Every row comes from one small tree of marks. The marks that hang from a mark follow it in brackets, in the order of their numbers. Every link used is in the known rows. Which tree was each row made from?
Known rows
Z_943(Z_681(Z_211) Z_991(Z_788(Z_570 Z_661))): [-14   5  -9   0  25 -17 -35  -2  -7   2  10  29 -11 -20   6  12  13   5
  -6   4  -9   1   2   5  -9  -4 -14 -14  21 -14  -2 -15  -6   8  14 -16]
Z_614(Z_591(Z_211(Z_23 Z_681(Z_943(Z_991))))): [ -4  15  12  -1  16 -21 -35 -17  -6  -2  15  19 -12 -20   9 -16  -1  12
  -1  -3 -18   3 -17   4  -6   0  -4 -16  17  -6  13  -1   0   9  -5 -16]
Z_989(Z_570(Z_788(Z_661))): [ -2   2  -6  -7  12 -18 -19 -21 -12  -8   6   9  -7 -14  -2   8   6  18
  -4 -12   0   7 -13  -1  -7  -4   0  -3   9  -5  17 -11  -3  -2  16 -17]
Z_263(Z_23(Z_211(Z_837)) Z_991(Z_788 Z_943(Z_681))): [  0   4  -6  -8  24 -37 -50 -14   0   2   6  42  -5  -9  -3   2  16  12
 -17 -14  -2  11   5  -3  -5  -8 -24 -12  27 -15   5  -2  -1  -5 -19 -28]
Z_711(Z_334(Z_23)): [  6   0  13  -5  17 -22 -23 -16  -1  -2  13   5  -4 -20  -3 -14  -7   4
  -6 -11  -8   5  -8  -7 -12 -14   0  -3   9   2  13  -2   6  10  10 -21]
Z_334(Z_23(Z_211) Z_711): [  5   2  10  -7  15 -37 -28  -8   0  -4  17   7   8 -17  -8 -25  -3  11
  -8 -18  -2  13  -4  -7  -5 -18   7   3  -7  -1  25   1  -4   8  -9 -19]
Z_211(Z_23 Z_837): [  4  13   7   2  19 -25 -27 -23  -2   7  -2  10  -8 -28  -2  -3  10  17
  -9 -11 -12  11 -11  -7  -7  -5   0   2  27  -9  12   5   5  -8 -13 -20]
Z_211(Z_23): [  5   9   4  -3  17 -20 -24 -18   0   2   3  10  -4 -23  -4  -6   5   8
  -9 -12 -14  11  -6  -5  -4  -5   3  -1  16  -5   9   2   5  -2   0 -18]
Z_837(Z_211(Z_591(Z_614) Z_681)): [  5  10   4   2  10 -22 -22 -26 -10   5   0   0 -11 -10  -3   1 -16  21
 -10 -12  -6   8 -15  -1   1  -8  11  -4  33  -4  25   1   3  -2 -12 -22]
Z_711(Z_334(Z_23(Z_211(Z_591)))): [  7  -2  13  -7  15 -26 -25 -18  -2  -2   8   4 -11 -18  -6 -11 -15   7
 -10  -9   0   4  -6  -5 -11 -17   0   2   8   0  16   0   1  11   1 -22]
Z_711(Z_334(Z_23(Z_211))): [  6   0  11  -8  17 -27 -23 -11   0  -5  12  12  -7 -19  -8 -12  -9   6
  -9 -13  -2   6  -4  -7 -12 -18  -1   0   4   2  16  -2   1  12   3 -20]
Z_661(Z_788): [  0   2  -7  -4  10 -20 -25 -11   2   1   5   6   8 -13  -8  -7   8  10
  -6 -18 -13   9  -6  -1   3  -9   8   0   2  -4  13  -4   1   2   3 -13]
Z_943(Z_681 Z_991(Z_788(Z_661))): [-12   3  -4   1  27 -17 -33  -5 -11   1  10  27  -8 -17  -1   1  14  10
  -5  -3  -3   5  -3   5  -6   0 -15  -9  13 -16  -5  -8  -4   2   6 -10]
Z_591(Z_211(Z_23 Z_681(Z_943) Z_837) Z_614): [ -2  28   0   2  15 -25 -31 -35  -7   3   2  10 -17 -16   3 -14  -1  19
  -1 -15 -26   7 -24   1  -8  -3   5  -9  35   0  26   7  14  -1 -20 -19]
Z_263(Z_23(Z_211) Z_991(Z_788(Z_570(Z_989) Z_661))): [  8   8 -14 -16  22 -24 -39 -20   3   1  10  41  -3 -14  -4  16  18   2
 -20 -12  -1  15  -3   4  -7 -18 -23 -21  12 -17   7 -15  -6   4  10 -33]
Z_788(Z_570 Z_661): [  2  12  -7  -6  19 -20 -19 -15  -3  -2   6  13  -3 -18   5  10  11  10
 -10  -7  -8   9  -8   3  -8 -19  -5 -11  14  -8   9 -13  -2   6  26 -17]
Z_263(Z_23(Z_211(Z_837)) Z_991(Z_788(Z_661) Z_943)): [  4   6 -10 -16  25 -38 -49 -22   4   2   6  44  -3  -6   1   2  18   9
 -19 -13   5  16   1   0  -3 -13 -28 -19  34 -12   4  -8  -2  -5  -6 -31]
Z_711(Z_334): [  5   2   6  -3  17 -16 -18 -13   2  -3  10   9  -6 -18  -4   0  -8   5
  -6 -10  -6   5  -9  -5  -9 -11   0  -4  14  -2   8  -5   5  11   8 -18]
Z_211(Z_837): [  4   8   4   3  17 -26 -23 -13  -1   4   1   8  -6 -22  -5  -1   5  16
  -6 -12 -10  11 -11  -7  -6  -7   2  -1  21  -6  14   0   0  -5  -7 -17]
Z_837(Z_211(Z_23 Z_591 Z_681)): [  3  10  11   0  12 -23 -27 -31  -8   8  -5   2 -11 -21   1   1  -7  20
 -14 -10  -5   6 -13  -5   0  -6   4   1  34  -9  21   3   4  -7 -17 -28]
Z_943(Z_681): [ -2   5   4   4  17 -19 -22   0  -7  -2   7  11  -8 -18  -5  -3  -1  12
  -6 -12 -14   5  -3  -2  -8  -3   3   0   9  -8  10   0   1   3   1  -9]
Z_681(Z_943(Z_991)): [ -1   2   0  -2  18 -24 -30 -10  -7   0  13  20 -11 -19  -3 -14   2  -1
  -5  -7 -12   2  -4  -5  -9  -1   3  -9  16  -1   6  -8  -5   7   9 -12]
Z_788(Z_570): [  4   9  -6  -2  15 -19 -20 -11  -1  -1   6   8  -1 -20  -2   9   9   9
  -8 -10 -13   8  -8  -3  -6 -17   2  -6   7  -6  11  -9  -1   5  14 -18]
Z_263(Z_991(Z_788(Z_570) Z_943)): [  3   5 -15  -9  20 -25 -38 -25   4   3  11  24   5  -9   0   8  15   5
 -13 -11  -2   9  -2  -2   2 -16 -14 -21  17 -11   3 -13   1  -1   6 -29]
Z_837(Z_211(Z_681)): [  2   8   5  -1  12 -25 -22 -14  -5   2   3  10  -4 -17  -3   3  -4  19
 -10 -14  -5   9 -10  -6  -2 -10   7  -3  25  -5  23  -4  -1  -3  -9 -22]
Z_943(Z_681 Z_991(Z_788)): [-11   1  -3   3  23 -17 -33  -2  -9   2  10  23  -6 -19  -6   0  12  10
  -4  -5  -8   4  -2   1  -5   1 -10  -6   7 -14  -3  -5  -4   0  -4 -12]
Z_64(Z_263(Z_23 Z_991)): [  8  -5   8  -6  13 -20 -37  -6   4  -1  16  25   4  -9  -3  -5   4   3
 -13 -12 -21  15  -4   0   3  -5  -1 -21  13   1   4  -8   5   1  10 -27]
Z_614(Z_591): [  9   4   9  -1  15 -19 -22  -2   1  -3  14   9   0 -16   1  -9  -4  11
  -6  -7 -10  11 -10   0  -3  -7   4 -12   8  -6  11  -5  -4   8   8 -12]
Z_570(Z_788(Z_661) Z_989): [  3   7  -5  -4  20 -11 -23 -28 -11  -1   7  16  -9 -15 -14   9   2   6
  -5 -20  -2  11 -14   2 -15  -8   6  -8  -3 -18  20 -10  -6  -3  13 -15]
Z_614(Z_591(Z_211(Z_23 Z_681 Z_837))): [  0  21  15   2  15 -22 -31 -20  -1   2   5  10  -9 -22   8  -7   2  26
  -2  -7 -17  10 -23   2  -4  -6  -4  -9  22 -10  20   6   4   0 -18 -20]
Z_4(Z_943(Z_681 Z_991(Z_788))): [-10  -2  -3   1  24 -17 -30  -3 -11  -3   4  28  -9 -22  -5  -5   9   5
  -8  -7  -7   0   3  -2  -6  -2  -6  -3   9 -12  -5  -7  -9   0  -1 -11]
Z_991(Z_788(Z_570(Z_989) Z_661) Z_943(Z_681(Z_211))): [ -9  13 -19  -7  25 -22 -39 -21  -2   0   9  29  -7 -15   4  13   9   3
  -8  -9  -6   3  -1   3 -15  -9 -10 -16  18 -20   7 -14  -3   7  14 -20]
Z_334(Z_23(Z_211(Z_591 Z_681 Z_837)) Z_711): [  1   7  19   1  15 -44 -34 -25  -5   3   3   0   0 -20  -4 -18  -4  21
  -8 -14   3   6 -14  -7  -6 -19   2  11   7  -7  31   5  -2   0 -31 -27]
Z_943(Z_681 Z_991): [ -9   2   6   6  20 -18 -28   3 -14   0  11  20 -14 -21  -6  -1   4  11
  -3  -6 -10   3  -1  -1  -8   0  -3  -1   9 -11   2  -1  -5   4   0  -8]
Z_991(Z_943): [  2   6  -4  -6  16 -27 -30 -15   0  -3   7  14  -1 -10  -4  -4   0   7
  -6 -17  -7  10  -2  -6  -5  -9   3  -6  15  -4   8  -1   1   1   5 -16]
Z_991(Z_788(Z_570) Z_943(Z_681(Z_211))): [ -8   8 -17  -4  20 -24 -39 -12   2   0   7  21   0 -13   5   7  10   5
  -8  -8 -12   3   3  -2  -9 -10  -7 -12  19 -11   5 -11   1   6   5 -20]

Which tree is each row?
[  5   5   7  -3  12 -20 -29 -20   3   4  -1   3 -13 -22   1  -2 -11   2
  -9  -3 -16   7  -2  -4  -4   0   9  -3  31  -2  12   2   4   1   0 -24]
Z_681(Z_211(Z_23 Z_591))
[  3  20   9   6  18 -29 -32 -46 -12  10  -8   3 -18 -20   5 -11  -3  16
  -9  -9 -16  -1 -21  -1  -9  -2   3   2  44  -6  23   5  12  -4 -23 -24]
Z_211(Z_23 Z_591(Z_614) Z_681(Z_943) Z_837)
[  0   9   6   3  18 -27 -39 -29  -9  10   3  13 -28 -23   6 -14  -8   2
  -5   1 -19  -1  -6  -4 -10   7   5  -8  51  -1  12   0   3   3  -8 -20]
Z_681(Z_211(Z_23 Z_591(Z_614) Z_837) Z_943(Z_991))
[ -7   9  -2  -2  22 -37 -37 -16  -6   3   1  30 -10 -21  -5  -1  11  13
  -8  -9   1   1 -10  -5  -9  -8  -9   1  21  -9  14  -9  -8  -2 -25 -21]
Z_23(Z_211(Z_681(Z_943(Z_991(Z_788))) Z_837))
[  3  15   5   3  14 -32 -25 -23  -8   3  -8   8 -17 -13  -8   6  -8  23
  -8 -12  -2   7 -15   0  -5 -12   4   7  26  -7  24   4  -1  -3 -27 -20]
Z_23(Z_211(Z_591(Z_614) Z_681 Z_837))
[ -6   7 -13  -5  24 -18 -30 -15  -4   2   9  24  -1 -18   1  10  21   8
  -7  -2  -2   8  -7   4  -4 -12 -16 -15  12 -13  -4 -15  -6   3  17 -19]
Z_943(Z_991(Z_788(Z_570 Z_661)))
[  6   4  -5 -11  18 -34 -44 -17   3   0   7  39   0 -10  -2  -2  11   1
 -18 -13  -7   8  -2  -1  -2  -9 -17 -14  21  -4  12 -11  -1   1 -11 -33]
Z_263(Z_23(Z_211(Z_681(Z_943))) Z_991(Z_788))
[  5   3  16  -2  15 -40 -32 -20  -3   3   8  -2   0 -20  -5 -22  -5  18
  -8 -14   2  10 -10  -8  -6 -17   4   6   5  -6  27   5  -3   1 -22 -22]
Z_334(Z_23(Z_211(Z_591 Z_837)) Z_711)
[  3  20  -6  -4  12 -14 -23 -22  -2  -1   9   5 -11 -12  -4 -11  -5  15
  -1 -16 -26  18 -15   4  -2  -4   9 -13  18   1  16  10  13   2  -2 -14]
Z_591(Z_211(Z_23) Z_614)
[  2   4  14  -6  17 -30 -25 -15  -2  -4   8  13  -7 -18  -7  -8  -8   9
  -8 -13  -2   3  -8  -6 -13 -20  -2   5   6   1  19  -2   1  11  -5 -24]
Z_711(Z_334(Z_23(Z_211(Z_681))))
[  5  14   5  -1  13 -25 -28 -38 -12   7   0   4 -15 -16   4 -13 -13  15
 -13 -11 -11   3 -15  -3  -3  -3  10  -5  44  -3  26   1   8   0 -14 -24]
Z_837(Z_211(Z_23 Z_591(Z_614) Z_681(Z_943)))
[  0   5   3   4  15 -27 -36 -20  -8   7   7  11 -26 -18   3 -12 -13   1
  -3   1 -16   0  -6  -4 -10   5   8 -10  45   2  13  -4  -1   5  -3 -17]
Z_681(Z_211(Z_591(Z_614) Z_837) Z_943(Z_991))
[  7   6 -13 -16  21 -26 -38 -14   5   0   9  39   1 -11   2  12  20   5
 -21  -8  -2  15   1   5  -2 -20 -25 -22  18 -10   4 -15  -3   3  12 -32]
Z_263(Z_23(Z_211) Z_991(Z_788(Z_570 Z_661)))
[ -8   9  11  10  20 -20 -36 -15 -15   9   2  15 -30 -24   1  -1  -5  13
  -3   2 -17   0  -3   0  -9   7  -1   0  40 -11   7   8   2   0 -15 -16]
Z_943(Z_681(Z_211(Z_23 Z_591(Z_614) Z_837)) Z_991)
[ -7   4  -6   0  20 -28 -43 -20   0   6   0  14  -8 -14   4   0   0  11
  -7  -7  -7   3  -1  -4  -7   0  -6  -6  33 -12   7  -2   3  -4 -13 -20]
Z_991(Z_788 Z_943(Z_681(Z_211(Z_591 Z_837))))
[ -1   9 -20  -8  20 -25 -34 -24   4   0   6  17   9 -11   0   6  17   7
  -9 -13  -6   9  -5  -3  -4 -17  -8 -13  11 -10   4 -11   1   1   8 -22]
Z_991(Z_788(Z_570) Z_943)
[  6  12   4   1  15 -27 -33 -31  -2   8   0   5 -23 -21   7 -16 -13   3
  -8  -4 -22   2  -8  -5 -10   4  11  -7  51   2  20   1   8   2  -7 -21]
Z_681(Z_211(Z_23 Z_591(Z_614) Z_837) Z_943)
[  0   9 -14  -4  11 -16 -25 -20  -1   3   7   9   4 -20 -11   8  14   9
  -7 -19 -13   6 -11  -1  -4 -16   7  -2  -8 -15  16  -8  -3   6   8 -18]
Z_661(Z_788(Z_570(Z_989)))
[ -2   1  -8  -4  21 -23 -34 -13  -3   2  13  22  -3 -18  -2 -13   9  -2
  -6  -7  -9   3  -6  -4  -6   0  -3 -13  14  -4   2 -13  -4   4   5 -15]
Z_681(Z_943(Z_991(Z_788)))
[-11   1  -8   1  24 -16 -29  -6 -12  -2   4  28  -8 -24  -2   3  15   6
  -9  -5  -8  -2   2  -1  -7  -8  -8  -5   7 -15  -5 -11  -9   3   5 -13]
Z_4(Z_943(Z_681 Z_991(Z_788(Z_570))))
[ -1   9  17   0  17 -45 -32 -17  -3   1   8   9   5 -21  -5 -19   3  20
  -7 -18   0   9 -12  -9  -7 -20   2  10   4  -5  31   3  -3   1 -29 -25]
Z_334(Z_23(Z_211(Z_681 Z_837)) Z_711)
[ -5   7   5   1  18 -28 -31 -15 -10   0   7  21  -9 -19  -1  -6   3   4
  -4  -8 -11  -2 -10  -4  -9  -3   1  -2  18  -3  12  -8  -3   5  -3 -18]
Z_211(Z_681(Z_943(Z_991)))
[  3  20  11   8  16 -25 -29 -42 -10  10 -11   0 -15 -20   0   1   0  23
  -7  -9 -12   5 -22   0  -5  -5   2   6  39 -10  20  10  11  -8 -27 -26]
Z_211(Z_23 Z_591(Z_614) Z_681 Z_837)
[-10  20   7   2  18 -27 -38 -29  -9   4   3  18 -19 -25   4  -9   8  16
  -1  -8 -19   2 -19  -3  -9   0  -5  -5  30  -6  16   4   5  -3 -21 -22]
Z_591(Z_211(Z_23 Z_681(Z_943(Z_991)) Z_837))
[-14   7 -10   1  27 -16 -32  -8 -12   2  10  27  -7 -20   3  10  21  12
  -7  -1  -5   2  -4   6  -8  -8 -19 -11  11 -19  -5 -13  -5   5  13 -13]
Z_943(Z_681 Z_991(Z_788(Z_570 Z_661)))
[ -9   5 -12  -7  24 -26 -39 -12   1  -2   7  26  -3  -8   6  -1   3   4
  -8  -8  -5   7   4   2  -8  -3  -9 -14  28  -9   3  -9   1   4   9 -15]
Z_991(Z_788(Z_661) Z_943(Z_681(Z_211)))
[ -3  11 -21 -11  24 -25 -34 -26   3  -1   6  22   7  -9   6   7  19   8
 -11 -11  -1  10  -6   2  -5 -18 -14 -17  17 -12   2 -15   1   2  18 -21]
Z_991(Z_788(Z_570 Z_661) Z_943)
[  7   8   3   4  12 -23 -26 -19   0   6   0   0 -17 -16  -1   0 -15  10
  -4  -5 -16   9  -8  -3  -5  -3  11  -5  40   0  19   2   3   0  -6 -20]
Z_681(Z_211(Z_591(Z_614) Z_837))
[  4  16  11  -1  15 -20 -28 -15   1   2  10   8  -9 -23   6 -11   0  22
  -3  -7 -17  14 -19   1  -4  -4  -1 -14  20  -9  16   5   3   1  -8 -16]
Z_614(Z_591(Z_211(Z_23 Z_837)))
[ -6  18  15   2  18 -25 -38 -21  -8   2  11  18 -15 -24  10 -14   3  19
  -1  -3 -16   3 -21   1  -8   0  -6 -13  26  -9  15   1   0   4 -15 -18]
Z_614(Z_591(Z_211(Z_23 Z_681(Z_943(Z_991)) Z_837)))
[  7   7  12  -1  15 -39 -30 -23  -5   3  10  -2  -2 -15  -6 -25  -9  19
  -7 -16  -2  12 -12  -5  -5 -17   8   4   9  -3  29   7   0   3 -22 -20]
Z_334(Z_23(Z_211(Z_591(Z_614) Z_837)) Z_711)
[  0  17  13   3  13 -23 -28 -12  -1   0   8   8  -7 -18   5  -4  -3  25
   0  -8 -15  10 -23   2  -4  -8  -1 -12  17  -8  21   2   0   2 -13 -17]
Z_614(Z_591(Z_211(Z_681 Z_837)))
[  5   3  13  -5  19 -31 -25 -14  -1  -1   8  12 -11 -22  -6 -11  -5  12
  -8 -12  -1   6  -7  -9 -14 -18  -3   3  13  -1  18   0   1   7  -6 -22]
Z_711(Z_334(Z_23(Z_211(Z_837))))
[  5   7   4  -6  12 -33 -36 -17  -3  -2  -2  19  -9 -14  -1  -5  -3   5
 -13 -12 -10   3  -6  -3 -10  -8  -3   1  19  -2  17  -3  -1   5  -8 -24]
Z_263(Z_23(Z_211(Z_591 Z_681(Z_943))))
[  8   6  -4  -4  11 -24 -20 -14  -4  -2   2   6 -13  -9 -12  -2 -14  12
  -9 -13  -4  12  -6   1  -2 -11   9  -1  13  -3  17   2  -2   4  -5 -14]
Z_23(Z_211(Z_591(Z_614)))
[ -8   9  -6  -1  24 -29 -44 -20   1   5   1  23  -6 -18   4  -3   9  10
  -8 -10 -11   5   2  -6  -8   1  -8  -6  34 -12   6   0   5  -4 -15 -21]
Z_991(Z_788 Z_943(Z_681(Z_211(Z_23 Z_837))))
[  1   9   7   0  15 -38 -30 -23  -7   3  -7  11 -18 -19  -3  -2  -6  15
 -11 -10  -1  -1 -13  -5 -10 -10   1   7  26  -6  24  -3  -4  -1 -24 -21]
Z_23(Z_211(Z_591 Z_681(Z_943) Z_837))
[  0  18   3  -2  15 -21 -28 -23   0   4   2   7 -12 -24  -1  -5   5  20
  -2 -13 -20  14 -16  -3  -5  -4   1  -7  23  -6  17   9   8  -7 -13 -19]
Z_591(Z_211(Z_23 Z_837))
[  4  -5  -5 -15  17 -30 -48 -11   8  -3  15  39   9  -1  -6  -5   9   3
 -17 -16  -8  17   1   0   4  -9 -10 -23  12  -3   1 -11   1   0  -1 -29]
Z_64(Z_263(Z_23(Z_211) Z_991(Z_788 Z_943)))
[-10   5  15   9  20 -22 -38 -12 -13   9   0  15 -28 -29   2   1  -1  12
  -4   4 -13  -2   0  -4 -10   7  -4   3  36 -13   5   6  -1  -1 -15 -18]
Z_943(Z_681(Z_211(Z_23 Z_591 Z_837)) Z_991)
